Every row comes from one small tree of marks. The marks that hang from a mark follow it in brackets, in alphabetical order. Every link used is in the known rows. Which tree was each row made from?
Known rows:
dilases(fiku(pekata(birus)) numub vola): [ 1.304 -2.631  5.057 -0.584  4.336 -1.065  2.847  0.016  1.920 -0.319
 -2.952 -6.234 -0.739  1.310  0.705 -2.847  0.217 -3.596 -1.690 -1.175]
numub(dilases(fiku)): [ 1.401 -3.288  4.522  1.152  3.158 -1.472 -0.264  1.610  1.820  3.461
 -2.512 -3.835 -0.126  2.057  0.509 -2.497  0.142 -2.632 -3.420 -0.195]
birus(kabez vola(dilases(fiku))): [ 2.486 -2.828  2.421  2.164  1.557 -0.833  1.467  3.095  1.003  0.185
 -1.677  0.527  0.902  1.252 -0.621 -2.173  0.311  2.108 -4.590 -0.215]
pekata(birus fiku numub(dilases)): [ 1.298 -0.468  1.616  1.636  1.862 -0.102  1.727 -0.982 -0.088 -0.873
 -2.282 -3.964  3.216  1.376  0.628  0.146 -0.477 -6.463 -1.211 -0.672]
numub(dilases): [ 1.427 -2.203  3.731  0.307  1.344 -1.719 -1.498  0.532  2.037  2.290
 -2.682 -1.986  1.328  2.164  0.188 -2.373 -0.527 -4.204 -2.582 -1.005]
birus(kabez): [ 2.416 -1.077  3.203 -0.130 -0.333 -1.305 -0.092 -0.088  2.864 -1.592
 -2.198  0.039  2.305  2.124  0.153 -2.285 -1.404 -1.256 -2.947 -1.253]
kabez(birus(vola)): [ 2.791 -0.917  2.521 -1.684 -1.717 -1.331 -2.765  3.551  0.935 -1.900
 -2.602  2.311  2.443  2.000 -1.486 -2.062 -0.780 -3.876 -4.392 -1.769]
pekata(birus(kabez vola(dilases)) fiku numub): [ 2.387 -0.132 -0.466  2.719  0.281  0.368  3.471  0.728 -0.969 -4.056
 -1.406  0.388  4.288  0.506 -0.492  0.401 -0.247 -1.494 -2.655 -0.749]
vola(dilases(fiku(pekata(birus)) numub)): [ 2.360 -3.750  4.938 -0.057  4.559 -1.503  3.594 -0.655  1.974  0.307
 -2.361 -5.449  0.342  0.987  0.443 -3.755 -0.152 -0.215 -1.699 -1.880]
birus(pekata vola(dilases)): [ 2.396 -1.095  3.032  0.284  1.005 -2.601  0.561  2.997  3.369 -0.940
 -2.531  2.698  1.681  1.070 -1.226 -2.005 -0.780  0.190 -3.971 -2.091]
birus(pekata(fiku)): [ 2.117  0.819  3.424 -1.436  0.869 -2.811  0.065  2.599  4.902 -3.437
 -2.654 -1.091  1.560  1.833  0.464 -0.049 -1.569 -2.061 -3.056 -1.435]
fiku(dilases(numub) pekata(birus)): [ 2.081 -1.185  3.379 -2.922  3.871 -0.558  1.127 -3.775  0.710 -1.478
 -2.732 -4.983 -0.207  1.702  1.084 -4.594 -0.202 -4.702 -0.451 -2.244]
birus(pekata): [ 2.198 -0.323  4.305 -1.213  0.754 -2.740  0.300  0.933  5.022 -1.762
 -2.878  0.324  1.548  1.920 -0.029 -2.240 -1.674 -1.518 -3.015 -2.108]
fiku(dilases(vola) pekata(numub)): [-0.773  0.271  2.440 -1.346  3.855 -1.281 -0.062 -1.013  1.727  1.829
 -2.970 -4.909 -0.090  0.564  2.686 -2.730  0.512 -6.461 -1.925 -6.634]
pekata(birus): [ 2.124 -1.328  4.653 -0.734  0.843 -0.761  1.030 -1.244  1.175 -2.716
 -2.772 -0.579  3.095  1.581 -0.624 -2.451 -1.392 -3.417 -1.361 -1.193]
pekata(birus fiku numub): [ 1.292  0.567  2.248  0.098  1.098 -0.204  2.486 -0.747  0.970 -3.341
 -2.279 -2.874  4.188  0.957  0.505  0.600 -0.961 -4.917 -1.301 -2.403]
birus(kabez vola(dilases)): [ 2.619 -1.754  1.749  1.443 -0.093 -1.118  0.170  1.866  1.217 -0.774
 -1.874  2.403  2.488  1.319 -0.946 -2.027 -0.385  0.681 -3.911 -1.132]
fiku(dilases(numub) pekata(birus(vola))): [ 2.389 -1.135  2.025 -2.754  3.111  0.421  0.151 -1.919 -1.216 -2.080
 -2.600 -2.687  0.485  1.485 -0.517 -3.738  0.536 -5.085 -1.530 -1.137]
dilases(fiku(pekata(birus(kabez))) numub vola): [ 2.265 -2.530  3.665  0.675  3.301 -0.535  3.590 -0.873  1.541 -1.895
 -2.426 -5.479 -0.907  1.740  0.744 -3.274  0.150 -2.050 -2.123  0.226]
dilases(fiku(pekata(birus(kabez) numub)) vola): [ 1.226 -1.317  2.809  1.973  2.577  0.126  4.269 -0.735  0.665 -2.433
 -2.382 -4.908  1.652  0.778  0.777 -2.213  0.299 -3.208 -2.120 -2.996]

Write each row's tree:
[ 3.715 -1.280  1.508 -0.612  0.177 -3.485  0.824  2.964  3.870 -0.570
 -2.454  2.273 -0.532  2.023 -0.677 -3.042 -1.075 -0.536 -4.419 -0.769] : kabez(birus(pekata vola(dilases(numub))))
[ 1.881 -0.722  3.987 -2.568  3.029 -0.261 -0.013 -2.554 -0.185 -3.098
 -2.921 -3.506  1.112  1.300  0.397 -4.407 -0.154 -4.845 -0.852 -3.525] : fiku(dilases pekata(birus))
[ 0.342 -3.012  4.657  0.876  4.209 -1.745 -0.837  2.583  1.903  3.196
 -3.053 -6.408 -1.033  1.492  0.983 -2.721  1.042 -4.451 -3.405 -2.310] : numub(dilases(fiku(pekata) vola))
[ 2.018 -2.013  4.313  1.094  2.524 -0.262  2.442  0.423  0.781 -3.413
 -2.677 -4.072  0.543  1.348  0.077 -3.116  0.094 -2.191 -2.575 -1.061] : dilases(fiku(pekata(birus(kabez))) vola)
[ 2.455  0.677  2.052 -0.784 -0.737 -2.821  1.243  1.075  4.464 -1.912
 -2.732  0.530  1.852  1.822  0.433 -2.305 -1.831 -3.699 -3.570 -4.035] : kabez(birus(pekata(numub)))
[ 1.222 -0.223  0.696  3.351  1.430 -2.178  2.708 -0.291  3.702  1.220
 -2.527 -1.548 -0.180  1.911  1.426 -1.787 -0.493 -4.012 -3.248 -0.901] : birus(kabez pekata(numub(dilases(vola))))
[ 0.773  0.196  2.168 -1.541  4.528 -1.130  2.453 -1.548  0.962 -0.726
 -2.764 -4.626 -2.827  1.746  2.766 -1.623  0.098 -5.785 -1.018  0.413] : pekata(birus fiku(dilases(numub vola)))
[ 0.650 -0.329  1.400  0.917  1.715 -1.166 -0.194  0.997  1.772  1.804
 -2.185 -4.099  2.598  1.485  1.481  0.802 -0.340 -5.713 -2.438 -1.925] : pekata(fiku numub(dilases))
[ 3.371 -1.866  1.952  1.984  0.037 -0.053  1.980  0.117 -0.642 -3.434
 -1.914  2.492  3.092  1.180 -1.803 -2.646 -0.581  0.067 -2.795  0.072] : pekata(birus(kabez vola(dilases)))
[ 1.643  0.405 -0.162  1.479  1.088 -1.078  0.126  2.957  1.862 -0.718
 -2.234 -1.033  2.529  1.423 -0.311  1.068  0.062 -4.993 -3.779 -0.521] : birus(pekata(fiku numub(dilases)) vola)
[ 2.578 -0.200 -1.132  3.127  0.207  1.405  1.678  0.081 -2.279 -3.173
 -1.600 -1.110  3.855  1.598 -0.963  0.775  0.202 -5.251 -2.605  1.758] : pekata(birus(kabez vola) fiku numub(dilases))
[ 3.708 -2.322  1.638  0.692  1.291 -0.239  2.073 -0.607  0.055 -3.159
 -1.878 -0.959  2.623  1.234 -1.469 -3.157 -0.187 -0.364 -2.364 -0.511] : fiku(pekata(birus(kabez vola(dilases(numub)))))
[ 3.418 -1.080  2.068  0.913 -0.888  0.739  0.774 -0.028 -1.034 -4.964
 -2.139  2.148  3.687  1.849 -2.347 -2.032 -0.666 -2.366 -2.863  0.922] : pekata(birus(kabez vola))
[ 3.455 -3.233  2.036  2.172  1.849  1.276  0.605  0.938 -2.271 -2.940
 -2.102 -2.804  1.923  1.780 -2.244 -3.023  1.056 -2.622 -3.540  1.397] : numub(dilases(fiku(pekata(birus(kabez vola)))))
[ 3.523 -1.176  0.456  1.428  0.999 -0.412  2.953  0.564  0.093 -3.566
 -1.500 -0.164  1.856  1.550 -0.704 -0.498 -0.426 -0.361 -2.489  2.184] : pekata(birus(kabez vola(dilases(numub))) fiku)
[ 3.438 -2.609  1.628  1.833  2.511 -2.041  3.807  2.260  3.656  0.060
 -1.699  0.366 -1.360  1.821 -0.202 -2.635 -0.195  3.541 -4.921  1.575] : birus(kabez pekata vola(dilases(fiku numub)))
[ 0.682  1.636 -0.013  0.995  2.864  0.139  3.829 -2.329 -0.407 -2.960
 -2.182 -3.421 -0.420  1.160  2.794 -0.974  0.073 -5.483 -1.326 -1.112] : pekata(birus(kabez) fiku(dilases(vola)) numub)
[ 3.467  1.119  1.169 -1.703 -1.361 -2.156 -1.932  5.565  2.710 -5.502
 -2.600  2.093  1.286  2.104 -1.159 -0.122 -1.220 -3.211 -4.859 -0.403] : kabez(birus(pekata(fiku) vola))
